In the rows, 128 means zero.
Known rows, with every way that one mark hangs from another
{maba girusov rora}: [135 170 121 138  91 123 136 131 152 149 129 121 104 131 156 128 128 100
 131 139 127 133 140 128 118 120 129 151  90 117]
{nezov {gevi roka rora tezub} lapib maba}: [155 168 110 140 106 106 117 135 147 153 117 138 110  86 145 138 131 105
 111 153 133 160  32 133 145  85 134 116  94 135]
{pebo {maba girusov {rora {gevi nezov {roka kuvil}}}}}: [123 165  86 141  66 123 113 149 152 152 126 180 118 110 158 160 128 146
 125 143 110 105 107 142 115 100 142 166  78  97]
{girusov {maba rora}}: [145 136 118 135  98 130 148 153 148 141 121  81  92 122 110 143 111 140
 115 146 107 136 110 118 129 114 132 118  99 126]
{nezov maba}: [136 149 121 149 109 126 153 140 151 149 119 126 108 117 134 125 116 147
 107 146 116 133  95 129 126 125 122 115 120 135]
{lubur {tezub {gevi nezov}}}: [124 137 130 135 112 101 143 138 141 158 105 183  98 120 142 153 123 141
 120 144 131 140  78 104 131 115 127 158 117  94]
{girusov {maba {nezov lapib} {rora {gevi {tezub lubur}}}}}: [103 162 112 105  99 124 170 172 133 106 118  72  99  93 102 188 105 133
 131 143 160 149  64 125 139 134 137 154  85 105]
{rora {gevi tezub} {maba girusov}}: [ 89 166  96 124  96 126 143 144 142 126 117  78 125 111 134 137 127  95
 122 149 151 129  60 171 133 163 136 130 115 116]
{roka gevi kuvil}: [105 134 102 135  94 105 134 125 143 138 121 147 121 114 113 126 115 127
 119 148 117 128 123 133 132 136 123 145 101 111]
{kuvil {roka {gevi nezov}}}: [126 149  98 138 105 111 128 112 136 146 116 148 112 124 137 104 116 165
 119 133 143 125 129 148 133 132 120 170  60 102]
{pebo {maba girusov {rora {gevi roka tezub}}}}: [122 173 101 131  73 126 119 149 149 126 121 129 106 110 167 160 135 114
 125 151 127 115  54 141 127 112 146 134  86 121]
{nezov gevi}: [124 152 120 139 107 111 138 130 131 136 119 144 102 128 132 135 121 137
 124 150 137 144 115 138 148 133 127 127  97 136]
{rora {maba {nezov lapib}}}: [122 162 121 121 112 140 130 147 142 147 131  87 115 102 123 137 100 105
 130 141 134 144  54 140 130 108 123 167 112 109]
{gevi roka {rora {maba girusov {nezov lapib}}} tezub}: [136 190 104 122  98 125  95 153 152 159 134 103 128  82 162 147 108  53
 144 144 151 150  29 159 124  62 127 178  91  97]
{rora {gevi nezov {roka kuvil}}}: [106 135  78 139  94 123 119 156 142 152 114 179 124 110 131 142 122 167
 121 143 126 115 103 149 133 121 125 184  96  93]
{tezub {gevi {nezov lapib maba} roka rora} lubur}: [158 156 102 138 114 102 134 163 155 163 110 169 102  72 138 158 148 176
 130 147 116 151  71 100 124  23 129 153  92 126]
{rora gevi {maba {nezov lapib}}}: [ 98 154 102 113 103 144 134 151 135 129 127  87 114  94 122 144 112 129
 128 142 139 136  41 150 139 136 129 172 107 112]
{nezov {gevi roka rora tezub} lapib {maba girusov}}: [156 188 112 141 100  95 118 123 151 157 124 155 118  88 161 136 136  74
 123 150 146 160  44 147 140  77 133 109  90 131]
{pebo {maba girusov {nezov {gevi tezub}} rora}}: [126 213 134 128  80 106 132 134 129 132 134 144 112 122 168 173  95  96
 126 150 161 139 101 143 120 141 141 132  81 116]
{girusov {maba nezov {rora gevi}}}: [115 151 107 121  87 137 146 166 135 129 125  88  94 106 122 165  98 169
 115 145 129 131  98 135 130 147 132 154  88 114]
{rora {gevi {nezov lapib} roka tezub} {maba girusov}}: [113 171  88 120 102 122 121 141 147 145 116 110 138  95 137 129 131  84
 127 140 164 131   4 174 134 124 133 169 101  92]
{lubur {tezub {gevi {nezov maba}}}}: [134 148 131 143 113 103 159 137 151 167 105 172 101 108 140 148 120 151
 101 146 122 141  67 104 120 123 127 139 130 108]
{gevi rora tezub}: [127 147 109 140 103 115 121 151 140 136 116 130 113 117 148 144 118 113
 123 148 136 142  97 125 134 108 126 133  99 109]
{kuvil {roka {gevi tezub}}}: [114 151 103 132 105 112 134 114 137 129 114 115 109 123 128 111 116 130
 118 141 141 133 104 148 140 148 128 137  74 114]
{lapib {nezov {maba {rora gevi}}}}: [130 158 101 138  93 128 155 137 152 143 122  88 102 113 148 142 114 166
  99 149  92 124 107 130 123 152 138 168  86 117]
{girusov {maba {nezov gevi lapib} rora}}: [145 168 132 117 100 117 143 138 131 141 131 104  94 106 110 157  97 123
 121 144 139 159  85 126 142 122 134 135  84 120]
{kuvil {roka {gevi {nezov {lapib rora} maba} tezub}}}: [160 175 114 139 115  90 143 102 135 145 111 128 117 110 142 111 117 128
 107 132 147 147  80 124 129 152 121 129  56 104]
{lapib nezov}: [132 147 118 139 112 119 138 130 144 143 123 129 109 134 149 142  99 132
 128 147 106 132 120 132 136 105 124 170  94 102]

Rows
[160 192 144 133  96 106 122 128 133 130 136 177 107 120 187 173 109  92
 154 139 136 143  92 110 127  76 121 119  79 112]  {pebo {maba girusov {nezov {lapib rora}}}}
[151 145  93 148 101 119  96 155 147 164 117 166 114 107 163 136 122 150
 130 143 129 132  99 132 128  60 119 186  79 100]  {gevi nezov roka rora}
[137 202 126 141  94 102 158 121 146 151 124 106 114 118 146 131 120  93
 102 148 152 147 110 144 119 172 138 110  95 134]  {nezov {gevi tezub} {maba girusov rora}}
[138 132  88 149  92 124  95 160 154 164 123 163 108 103 145 144 122 134
 133 149  95 134 124 125 129  54 124 161  94 113]  {gevi {roka kuvil} rora}
[131 152 104 135 115 106 139 167 142 150 107 169 102 106 131 159 135 188
 140 149 135 135 111 116 128  62 126 177  93 118]  {tezub {gevi nezov roka} lubur}
[123 149  93 135  97 108 113 122 138 133 115 121 105 110 145 120 124 130
 123 143 133 138 110 139 137 117 129 141  59 113]  {kuvil {roka {gevi rora tezub}}}
[147 192 128 136 104 107 153 120 155 162 123 121 133 114 146 123 118  81
 104 131 156 141  64 130 108 149 131 138 101  91]  {gevi {nezov lapib {maba girusov rora}} tezub}
[138 164  76 147  87 121  94 155 161 183 128 144 132  94 150 135 116 105
 135 143 117 129 114 161 111  57 124 185  90  94]  {gevi nezov {roka kuvil} {rora {maba girusov}}}
[ 86 154  96 132 103  87 158 143 138 127 110 148 140 108 104 151 103 129
 125 145 168 134 125 140 127 150 122 175  89  87]  {roka {gevi nezov {tezub lubur}} kuvil}
[140 187 104 132  88 104  93 133 142 166 140 202 119  91 167 158 113  81
 151 143 138 156 115 148 137  54 126 171  72 105]  {maba girusov {nezov {gevi {roka kuvil} rora} lapib}}
[144 190 102 149  90 110 135 142 164 184 123 144 137 108 149 132 104 100
 104 140 135 126 107 146  96 132 130 164 100  89]  {gevi {nezov {maba girusov rora}} {roka kuvil} tezub}
[117 161  87 142  95  99 122 168 140 140 114 154 108  98 130 173 120 125
 141 158 138 153 134 137 145  74 132 158  79 126]  {nezov {gevi {roka kuvil} rora {tezub lubur}}}
[100 149 100 132 101  91 137 126 135 142 115 156 146 115 112 130 101 119
 108 144 155 128 102 146 124 169 122 159  98  78]  {roka {gevi nezov tezub} kuvil}
[170 202 129 151 105  83 150 106 138 151 127 141 107 128 186 149 107 110
 125 151 120 153 150 139 130 126 123 127  69 133]  {lapib {nezov gevi {maba girusov}} rora}
[119 157 102 139 102 106 123 142 135 152 116 154 118 116 122 145 110 114
 121 155 134 141  98 149 142 127 131 137 103 119]  {nezov {gevi {roka kuvil} tezub}}
[121 204 143 123  98  98 133 119 126 124 133 178 122 114 158 171  99  73
 136 147 172 150  44 145 142 114 135 106  95 111]  {pebo {maba girusov {nezov {gevi tezub} lapib}}}
[ 94 144  88 133  91  91 137 151 145 120 114 136 122  94 119 161 117 116
 134 153 139 144 131 127 133 108 127 156  82 108]  {roka {gevi rora {tezub lubur}} kuvil}
[136 132 124 134 107 113 124 146 152 159 107 166  82 108 147 152 134 129
 130 153 103 141  60 105 138  71 130 156 118 122]  {lubur {tezub {gevi roka}}}
[106 161 113 137 116 106 161 158 136 129 107 137 123 124 127 156 107 137
 131 141 176 138 109 133 130 128 121 168  97  97]  {gevi nezov {tezub lubur}}
[146 181 124 146  92 123 151 129 162 159 128 114 107 119 155 124 124 113
 111 141 119 133 127 128 108 127 130 129 101 130]  {nezov {maba girusov rora}}
[131 185 113 121  95 113 115 142 134 160 130 137 116 103 126 153  99  90
 123 145 141 151  86 133 131 130 135 185  83  98]  {maba {nezov {gevi {roka kuvil} tezub} lapib} rora}
[136 144  86 133 102 122 116 183 154 150 113  97  88  79 127 164 147 167
 144 161  97 145 101 120 128  23 135 162  96 148]  {tezub {gevi roka {rora maba}} lubur}
[137 172 129 135  85 135 126 154 140 138 133 130  97 118 155 166  95 151
 123 146 118 124 106 113 115 107 133 157  89 115]  {pebo {maba nezov rora}}
[128 150  96 122  86 141 126 173 141 141 124  93  92  96 128 165 101 168
 120 148 125 127  81 142 131 112 132 176  82 117]  {girusov {maba nezov {rora {gevi roka}}}}
